What can hang from each mark:
sagim: bugab kege vuvi
meko: sefun vuvi
pizum: mokeg solog
vudur: luzuf noli
bugab: mokeg noli
sibor: bugab vuvi
luzuf: bugab vudur
sefun: meko
femi: zofe
vuvi: ranifez sibor solog
ragum: bugab vuvi
solog: pizum zofe
divi: luzuf mokeg noli
gubit: kege zofe
kege: femi gubit ragum ranifez sagim sibor
givene: femi
zofe: gubit

(in the rows, 128 means zero)
Known rows, with every way that one mark hangs from another:
pizum(solog(zofe(gubit(kege(sagim(vuvi) sibor))))): [ 88 156 152 194  85 120  97 141 130 144 184 110 135 205 118  95 111 121
  93  97 128 113 125 109 134 153 159 118 127 115 105 143 130 161  98 176
 131 111 166 135 175  57 132 171 132]
divi(luzuf noli): [ 98 146 173 151 119  93 133  98 189 127 148  80 149 147 158 177 106 119
 126  87 163 134 158  68  75  70 124 132 149 106 117 152 130 154 138 143
 140  79 165 128 130 129 167 145 116]
kege(femi gubit sagim(bugab) sibor): [149 158 130 174  97 101 126 114 109 162 120 111 123 207 133 144 136 105
  78 106 150 119 120 106 122  69 153 117  73 102 142 160 129 150 157 165
 130 100 144 143 171  60 134 189 147]
zofe(gubit(kege(ragum(bugab vuvi(sibor)) sagim))): [183 132 164 160 108 103 122 123  91 168 130 119 104 187  89 136 143 156
  70 104 163 158  79  87 130 109 135  95 110 104  94 123 144 172 155 184
 155  96 160 143 173  71 137 162 158]
divi(luzuf(vudur(noli)) mokeg): [ 94 131 177 157 152  99 144  98 173 121 148  76 134 145 181 196 106 136
 135  76 161 177 172  61  90  59  81 148 138  87 133 139 137 154 164 157
 123  62 170 171 149 151 177 168 101]
ragum(bugab vuvi): [167 157 174 149 104 117 128 105 145 132 135 122 124 129 130 167 124 123
 107  92 186 148 119  85 102  97 122 114 155  95  98 150 134 160 158 157
 143  96 189 156 158 130 149 148 129]
meko(sefun vuvi): [142 156 173 140 105 103 163 103 147 120 133 108 125 136 113 163 119 104
 120  87 143 116 121  58 123 101 120 137 181 125  88 132  94 133 145 124
 155 100 213 125 140 107 162 143 119]
femi(zofe(gubit)): [100 159 168 168 110 107 121 127 158 119 177 113 138 170 161 120  95 107
 126 126 147 104 145  93 104 142 114 128 152 118 100 134 142 146 148 154
 145  93 196 125 170  96 152 147 121]
sagim(kege): [132 154 159 157 119 121 142 114 153 123 150 110 146 145 141 152 127 111
 102 106 149 119 148  73 118 106 135 142 147 108  93 160 137 154 130 150
 130  95 183 146 143 127 159 168 114]
vuvi(ranifez sibor(bugab) solog): [224 156 189 137 119  93 156  97 134 139 123 120 127 110 130 137 144  87
  98 121 130 143 110  91 129  60 117 120 161 110  98 190 147 168 155 159
 153 137 162 149 135 121 140 174 138]
ragum(bugab(mokeg) vuvi): [160 154 179 155 110 119 139 105 157 123 122 131 126 124 125 163 126 124
  96  85 176 150 135  86  96  87 106 105 148  86  86 130 132 152 167 148
 150 103 188 172 157 138 161 153 126]
femi(zofe(gubit(kege(sagim)))): [100 162 164 176 110 104 117 141 136 141 170 102 127 189 149 108 101 135
 109 126 143 112 135 105 115 161 122 122 136 127  93 127 136 154 147 158
 157  89 177 106 184  71 143 150 131]
meko(sefun vuvi(ranifez sibor solog)): [224 163 188 128 105  87 177  89 124 129 121 111 110 108  91 138 131  96
 119  92 113 120  96  58 130  66 111 122 196 123  79 163 111 145 147 143
 156 134 191 132 114 100 151 161 129]
divi(luzuf(vudur) mokeg noli): [ 78 136 184 152 133  90 145  99 191 129 153  74 144 135 186 197 105 129
 132  68 165 170 179  69  60  49  93 145 147 101 125 142 118 150 147 165
 131  68 160 157 124 148 177 161 108]
sefun(meko(vuvi(solog(zofe)))): [160 165 164 151  86 102 149  99 153 112 164 102 131 135 107 135  96  84
 152  74 110 104 128  82 125 114 129 118 204 113  73 152  91 160 130 151
 164 119 196 139 133 101 152 152 114]
divi(mokeg noli): [ 96 145 184 161 115 108 139 104 181 126 161  90 145 132 165 173 114 104
 118  93 156 150 162  82  74  66 105 129 151  98 116 142 112 154 148 153
 144  94 174 141 131 117 166 150 106]
solog(zofe(gubit(kege(ranifez)))): [ 83 173 154 170 114  94 134 148 124 138 199 113 148 201 139  96  83 124
 105 100 145 121 141 112 145 142 140 127 158 123  93 144 142 176 140 147
 170  74 159 127 169  85 153 151 131]
gubit(kege(femi ragum(bugab) ranifez sibor) zofe): [140 167 151 164 104  91 147 139  71 182 145 139 128 213 105 112 135 133
  90  74 151 151 106 123 163  86 137 111 108 107 124 165 129 166 156 151
 138  79 121 141 174  56 167 156 142]
vudur(luzuf(bugab(mokeg noli))): [125 145 158 178 171 116 154 100 177 105 126 114 172 147 160 166 122 107
 125 104 158 139 164  62 122  67  78 144 102 114 121 134 163 157 168 135
 151  82 187 176 154 153 181 160 103]
zofe(gubit(kege(femi sagim(bugab(mokeg)) sibor))): [113 159 138 182 107 113 141 132 125 161 114 125 121 216 122 118 141 130
  70  91 121 128 140 116 125 104 132 113  87 118 120 122 139 152 161 149
 146  88 150 153 175  59 152 185 150]
gubit(kege(femi(zofe) ragum(bugab) ranifez sibor(vuvi))): [159 176 159 180  82  91 117 120  54 197 131 155 132 192  89 122 148 135
  98  79 153 158  87 109 181 100 150 101 109 109 116 144 130 155 138 176
 149  85 134 140 178  71 161 157 137]
vudur(luzuf(bugab(mokeg)) noli): [125 133 157 173 176 120 143  93 175 103 126 102 155 151 161 176 133 110
 126 112 157 155 164  45 129  85  76 152 107  99 130 132 167 165 178 121
 140  72 192 171 174 146 186 156 102]
sefun(meko): [149 156 170 143 105 107 146 113 158 121 152 101 137 139 136 147 113  88
 133 102 141 118 136  79 104 100 119 127 169 110  97 137 110 154 143 140
 150  96 195 140 147 115 164 149 107]
vuvi(sibor solog): [186 165 173 156 116 105 154  93 141 125 141 105 133 129 137 138 118  95
 127 110 146 112 130  85 111  81 113 111 155  99 108 167 129 161 146 166
 151 125 173 141 132 113 150 162 125]
kege(ranifez sagim(bugab vuvi) sibor): [142 159 167 172  77 109 123 108  97 146 120 126 136 170 107 155 155 122
  84  78 127 153 124  91 146  79 177 124  87 107 119 168 131 153 145 159
 129  93 167 178 165  85 145 184 140]
zofe(gubit(kege(femi sagim(bugab) sibor))): [119 163 134 175 102 110 130 130 112 171 125 114 118 221 126 120 139 127
  82  97 130 126 123 116 131 115 148 121  94 127 132 142 141 160 152 158
 139  81 153 137 176  52 139 179 155]
sefun(meko(vuvi(solog(pizum zofe)))): [147 158 173 160  85 105 145 107 159 122 176 122 132 135 110 139  73  78
 139  76 106 104 136  83 127 135 129 111 221  98  74 167  98 153 127 153
 162 135 203 136 134  99 140 141 117]
pizum(mokeg solog(zofe(gubit(kege(sagim))))): [ 67 168 154 180 113 102 115 137 168 137 226  96 130 188 148  95  68 113
  89 103 138 104 138 119 103 157 120  91 166 114 101 143 109 176 112 176
 146 121 168 118 161  68 132 179 118]
solog(pizum): [113 149 180 163 113 113 139 117 161 137 164 122 140 143 156 153  89  91
 104 109 158 123 150  86 111 123 122 122 174  90 114 169 134 148 140 145
 143 110 196 133 150 112 146 140 118]
meko(sefun vuvi(sibor solog)): [202 165 175 141 106  96 173  85 135 118 124 110 116 124  93 152 125 101
 131  89 127 106 108  57 124  81 112 120 180 118  84 144  95 139 147 147
 162 128 197 132 124 105 154 153 128]
sagim(bugab): [125 161 170 142 110 116 142 110 155 127 134 116 135 153 148 159 124 103
 111 101 150 131 143  90 108  96 134 131 146 118 116 157 136 156 155 143
 138  95 188 152 156 121 160 162 122]
vuvi(ranifez sibor(bugab(noli)) solog(pizum(mokeg) zofe)): [184 158 189 154 127  77 146 107 162 142 169 136 139 120 122 139  82  71
  92 115 108 129 122 112 122  68 109  82 178  92  95 208 142 170 134 183
 154 170 153 161 128 123 117 178 139]
solog(pizum(mokeg) zofe(gubit(kege(femi sagim)))): [ 68 165 143 186 114  95 131 137 156 182 205 114 121 200 141 109  53 106
  71 100 133 104 140 124 119 161 123  89 162  98 113 157 113 171 123 164
 148 114 161 115 159  50 120 164 153]
solog(pizum(mokeg) zofe(gubit(kege))): [ 65 153 160 173 117 100 132 146 174 150 208 124 133 187 146 116  53  97
  96 107 130 107 151 114 113 171 120 108 197 103  99 153 126 172 119 161
 156 116 184 118 164  86 133 141 135]
solog(pizum(mokeg) zofe(gubit(kege(ragum sibor(vuvi))))): [ 88 133 161 196  83  98 109 132 121 184 181 140 131 201  99 124  92 103
  80 100 109 131 111 105 154 151 144  93 159  97 116 140 129 165  91 189
 154 121 166 123 176  55 137 152 140]
gubit(zofe): [105 159 172 150 115 108 145 126 160 126 166 104 138 155 150 131  95 104
 123 113 155 121 152  98 104 109 109 127 151 112 112 156 128 151 145 131
 139  95 175 118 156 101 166 144 123]
givene(femi(zofe(gubit(kege(ragum))))): [ 87 166 163 172 113 103 126 145 124 145 160 114 124 211 143  88 110 119
 108 126 130 108 123 108 129 176 129 113 145 126  89 134 146 159 141 152
 161  91 165  99 196  60 165 136 124]
sagim(bugab(noli) kege vuvi): [134 152 159 157 117 124 146 111 158 121 111 136 159 169 111 169 147 122
 111  88 129 133 152  79 129  76 155 154 105 119  98 162 157 141 126 153
 111  99 184 186 147 144 153 186 131]
luzuf(bugab(mokeg) vudur(noli)): [121 134 166 152 165 100 149 109 177 105 119 100 145 145 177 170 131 117
 135 104 160 166 176  66 113  92  76 153 120 101 126 138 153 144 178 139
 130  64 184 192 166 145 180 171  94]
givene(femi(zofe(gubit(kege)))): [ 81 183 157 166 119 105 127 149 149 131 163 111 130 196 156  84  97 114
 120 130 139  98 144 115 109 184 120 118 157 128  84 134 148 156 144 145
 163  88 172  93 189  80 159 128 124]
ragum(bugab): [139 152 170 143 115 109 139 111 156 133 140 116 137 135 146 160 125 111
 113 102 178 134 132  92 104  95 120 127 158  98 105 159 132 156 159 151
 134 101 187 153 155 125 152 143 114]
sibor(vuvi(solog(pizum zofe))): [125 167 182 179  86 113 129 100 157 149 173 129 143 128 130 141  75  93
 117 101 138 118 138  95 131 130 131 105 185  88 107 181 134 153 114 169
 152 134 174 131 146 104 136 149 126]
meko(vuvi(ranifez solog)): [182 155 185 150 104  98 162  91 137 131 133 109 125 115 129 129 122  94
 124  85 124 131 121  85 132  84 121 134 200 110  92 185 125 158 141 141
 149 122 197 135 123  99 142 165 119]
zofe(gubit(kege(sagim(bugab) sibor))): [118 150 150 169  99 113 121 135 119 147 128 111 122 208 127 130 143 131
  86 108 125 133 126 108 124 124 151 126 105 131 118 137 146 160 151 162
 145  85 167 139 184  67 141 170 141]

Rows:
[166 166 178 149  96  97 156 102 141 127 162 126 119 131  91 149  81  89
 119  90 116  97 114  64 130 116 123 102 207 107  76 163 100 142 133 156
 164 145 191 129 127  99 142 142 136] => meko(sefun vuvi(sibor solog(pizum zofe)))
[130 181 155 173 110  93 146 105 111 159 165 101 137 162 143 130 108 116
  84  87 164 131 131  98 137  83 136 107 113  98 122 167 116 159 157 142
 147  83 151 141 141  75 145 181 131] => kege(femi ranifez sagim)
[130 142 169 172 104 107 114 140 107 163 182 135 116 203  99 119  81 119
  80 108 137 134 104  88 145 151 138  90 159 103  90 136 149 174 120 176
 168 103 164 123 167  74 142 146 159] => solog(pizum zofe(gubit(kege(ragum(vuvi(sibor))))))
[126 152 165 167 108 112 152  99 125 163 116 120 120 175 126 154 137 120
  64  81 134 141 127  91 128  68 130  98  91 101 125 145 121 149 164 143
 135 102 157 171 156  73 164 198 136] => kege(femi ragum sagim(bugab(mokeg)))
[128 137 161 145 160  99 137 106 164 115 131  90 142 150 182 173 128 115
 146 111 170 165 161  65 118 102  91 161 129 111 138 157 155 153 169 148
 122  57 186 174 167 136 168 166  99] => luzuf(bugab vudur(noli))
[182 168 167 182  95 111 125  95 121 158 149 141 108 176 123 127 116 132
 114  87 151 124  96 103 122 116 115  98 135  97 107 152 140 157 163 181
 137 110 172 157 174  70 137 170 152] => kege(femi(zofe(gubit)) ragum(bugab vuvi(solog)))
[117 180 144 191  98  92 119 128 104 145 178 128 140 202 142 101 107 106
 109 101 138 109 133 109 138 116 131 115 114 113 120 147 138 150 151 160
 146  78 161 140 166  65 151 165 135] => kege(femi(zofe(gubit)) ranifez sibor)
[182 137 155 165 116  93 143  95 102 180 106 122 135 170  85 158 153 128
  87  85 160 144  92  88 142  38 139  99  74  85 121 158 133 146 143 176
 116 115 149 181 136  82 136 183 150] => kege(femi ragum(bugab(noli)) sagim(vuvi(sibor)))
[175 175 178 166 102 112 174 101 129 177  89 132 115 153 109 115 147 124
  83  68 105 147 130 110 138  75 134 123 128 108 104 173 136 158 148 137
 131 123 151 169 149  79 144 198 156] => gubit(kege(femi sagim(bugab(mokeg) vuvi(ranifez solog))))
[121 150 176 164 119 117 157 109 172 117 101 137 156 160 121 163 134 112
 115  81 131 138 162  91 114  61 124 134 109 106 105 137 147 132 149 137
 132 107 188 194 151 138 164 175 127] => sagim(bugab(mokeg noli) vuvi)
[109 190 154 167 116  90 155 138 106 171 172 106 131 195 133  97  93 133
  91  91 155 134 139 122 143 108 124 111 115 117 116 160 118 163 152 128
 152  74 127 109 158  58 157 166 145] => gubit(kege(femi ranifez sagim) zofe)
[122 155 164 151 120 128 153 116 166 113 121 134 143 154 129 161 140 117
  86  93 127 131 166  77 109  89 132 136 126 113  87 146 144 146 149 142
 132 101 180 178 151 143 173 185 119] => sagim(bugab(mokeg) kege)
[207 161 178 151 102  97 127 109 131 137 156 126 116 139 112 117 113 102
  87 120 124 141  97  98 130  94 125 104 160 116  83 173 161 181 146 173
 164 128 159 151 151 103 129 178 167] => ragum(vuvi(ranifez sibor(bugab) solog(zofe(gubit))))
[138 178 143 168 120 109 159 109 126 146 123 147 163 190 104 148 141 125
  97  64 134 139 149  92 155  57 161 145  84 114 110 174 153 145 134 147
 115  84 156 196 136 126 153 201 143] => sagim(bugab(noli) kege(femi ranifez) vuvi)
[139 159 125 181  99 104 131 129 118 165 138 129 146 203 103 119 126 109
  94 112 144 116 133  98 141  83 141 138  84 101 124 152 142 138 111 162
 121  98 130 113 160  78 152 177 148] => sagim(kege(femi gubit(zofe) sibor(vuvi)))
[ 83 140 183 159 121 102 138  96 196 128 155  78 142 132 166 189 104 123
 118  73 154 153 167  67  58  52 103 130 152  94 121 139 117 158 144 155
 139  84 161 139 124 133 173 150 108] => divi(luzuf mokeg noli)
[171 164 189 150 103  95 138 112 137 145 177 121 127 121 131 120  79  79
 103 112 121 116 123  95 124 101 123  96 200  92  93 205 147 172 131 170
 149 147 162 140 126 100 133 159 131] => vuvi(ranifez sibor solog(pizum zofe))
[170 172 157 171 124  94 133 121 111 172 112 131 138 182  99 129 139 123
 101 112 142 136 115 106 150  91 134 111  80 122 102 139 131 143 138 165
 148 109 144 137 162 102 138 172 167] => gubit(kege(femi(zofe) sagim(vuvi(sibor(bugab(noli))))))
[198 169 180 163 106 111 136  96 147 119 136 132 124 121 107 146 114 103
  93 101 134 136 125  91 122  82 114  85 143  97  76 148 129 167 152 167
 177 135 157 168 151 135 153 175 153] => ragum(vuvi(sibor(bugab(mokeg)) solog(zofe)))
[137 147 182 162 112 110 146 103 163 139 114 136 148 124 125 162 139 105
  87 108 151 157 142  85 130  82 115 124 130 102 100 127 134 138 142 140
 162 111 178 150 159 138 166 162 129] => sibor(bugab(mokeg) vuvi)
[142 142 166 179  82 116 119 104 122 145 121 104 132 149 119 154 147 110
  98  96 138 131 123  82 129  96 156 127 108  95 117 156 121 147 125 159
 126 105 182 153 159  81 141 166 132] => kege(sagim(vuvi) sibor)
[147 141 147 183  97  98 117 120 115 138 140  93 132 180 139 143 127 105
  90 122 156 114 122  93 118  85 145 122  96  92 123 153 126 150 146 168
 143 106 159 127 173  67 134 168 125] => kege(gubit sagim sibor)
[121 191 158 166 115 106 138 126 131 158 154 116 130 177 149 113 100 110
 128 103 157 111 137 108 127 136 116 119 156 123 107 141 121 156 141 143
 151  86 166 108 164  93 161 148 131] => gubit(kege(femi(zofe)))
[194 160 186 153 130  85 155 108 149 120 135 126 147 123 118 127 117  89
 100 112 112 133 129 106 130  39 103  97 141 106  80 174 156 161 155 160
 167 146 141 178 132 133 148 186 132] => vuvi(ranifez sibor(bugab(mokeg noli)) solog(zofe))
[113 165 158 164 119  84 149 142 128 129 182 114 150 194 147 112  84 109
 108 113 164 123 149 107 123  89 122 135 120 100 113 161 135 152 156 137
 150  89 148 116 169  85 157 154 129] => kege(gubit(zofe) ranifez)
[128 150 161 151 155  94 148 114 167 116 129 102 159 144 179 163 118 111
 143 103 170 148 160  84 110  84  94 152 122 125 130 160 150 146 158 161
 133  67 184 180 148 144 163 170  99] => luzuf(bugab(noli) vudur)
[169 162 192 168 111  93 148 100 160 136 129 135 154 113 114 134 119  99
 102 104 115 148 130 108 144  53 111 109 142 107  89 168 157 149 138 154
 166 138 147 170 142 131 146 184 129] => sibor(bugab(mokeg noli) vuvi(ranifez solog(zofe)))
[167 158 200 168  97  96 151  89 163 165 157 134 130  98 132 139  91  80
 102  97 119 140 129  96 118  96 109 103 203  81 113 196 130 158 116 168
 140 154 185 136 128 104 126 167 124] => sibor(vuvi(ranifez solog(pizum(mokeg))))
[219 157 175 143 127  88 177  88 143 112 105 125 134 130  87 169 141 102
 126  98 124 121 105  69 135  50 108 121 146 128  84 146 113 128 160 151
 171 135 185 150 131 128 145 163 137] => meko(sefun vuvi(sibor(bugab(noli)) solog))
[127 161 168 162 108 121 158 116 141 122 119 153 155 161 105 153 148 127
  80  68 119 148 164  77 141  80 156 147 110 105  82 155 145 145 140 138
 127  94 176 201 150 140 172 191 132] => sagim(bugab(mokeg) kege(ranifez) vuvi)
[137 173 183 158  92 107 138 109 134 163 111 136 119 148 120 126 133 113
  81  86 114 141 134  97 122  84 132 113 114 110 100 157 135 141 152 138
 120 114 168 169 155  87 153 193 150] => kege(femi(zofe) sagim(bugab(mokeg) vuvi(ranifez)))
[130 171 149 175  93 103 123 115 125 163 126 126 127 200 129 135 118 114
  97 105 146 115 129 100 122 102 153 129  86 105 121 153 127 140 147 159
 119 106 163 139 180  71 134 180 158] => kege(femi(zofe) gubit sagim(bugab vuvi))
[199 157 193 160 115  93 153  90 148 146 113 129 151 111 123 146 140 100
 114 112 133 157 117 100 143  49 117 128 140 113 109 182 162 147 142 157
 153 129 163 153 141 128 135 179 129] => sibor(bugab(noli) vuvi(ranifez solog))
[129 177 146 174 114  94 131 123 134 146 162 114 137 189 159 120  90  94
 119 120 168  96 138 101 115 107 118 125 129 101 118 148 126 144 148 154
 140 100 164 112 168  85 148 157 131] => kege(femi(zofe) gubit)
[138 141 158 174 102 108 123 130 126 160 119 136 142 184 113 133 154 116
  92 120 138 153 117 102 152 121 142 141 120 126 113 123 153 151 127 161
 162  92 169 123 186  97 145 151 147] => zofe(gubit(kege(sibor(bugab vuvi))))
[207 149 194 154 136  80 161 100 162 144 144 139 137 113 127 148 105  73
  93 116 115 139 124 105 116  54  98  93 167  89 104 204 145 160 145 176
 150 168 165 162 126 127 119 178 137] => vuvi(ranifez sibor(bugab(noli)) solog(pizum(mokeg)))
[ 69 184 156 178 120  92 128 144 152 130 241 118 146 197 148  83  60 108
  98  88 140 112 145 122 122 147 123  99 178 116  98 151 117 182 116 169
 157 105 164 130 156  85 146 172 112] => pizum(mokeg solog(zofe(gubit(kege(ranifez)))))
[135 158 156 178 111  83 136 123 111 139 167  99 143 179 147 131 103 118
  83 111 169 126 132  95 129  82 143 122 104  92 112 161 129 155 159 155
 155  93 153 130 165  78 137 173 122] => kege(gubit ranifez sagim)
[101 160 163 159 115 103 123 146 126 150 148 127 121 204 135 100 123 132
 103 118 144 119 113 113 121 169 129 111 146 117  83 139 152 160 156 161
 150  96 164 116 201  70 159 129 125] => givene(femi(zofe(gubit(kege(ragum(bugab))))))
[ 92 137 176 154 136 106 134  97 208 126 140  83 145 124 175 196 114 123
 117  74 154 165 168  57  54  65  93 144 145 103 133 145 125 166 152 160
 133  71 164 153 130 141 179 151 101] => divi(luzuf(bugab) mokeg noli)
[116 163 149 180 122  92 157 131  93 176 168 123 137 223 131 100 113 128
  86  85 149 135 119 107 166 110 137 127 126 114 121 144 138 168 146 144
 156  67 152 133 163  53 157 168 141] => zofe(gubit(kege(femi ragum ranifez)))
[250 164 189 135 104 100 143  91 121 142 121 125 109 100 108 142 136 114
 105  97 157 152  94  87 110  61 113 100 171  93  89 181 149 173 160 174
 144 131 168 165 133 122 137 166 141] => ragum(bugab vuvi(ranifez sibor solog))
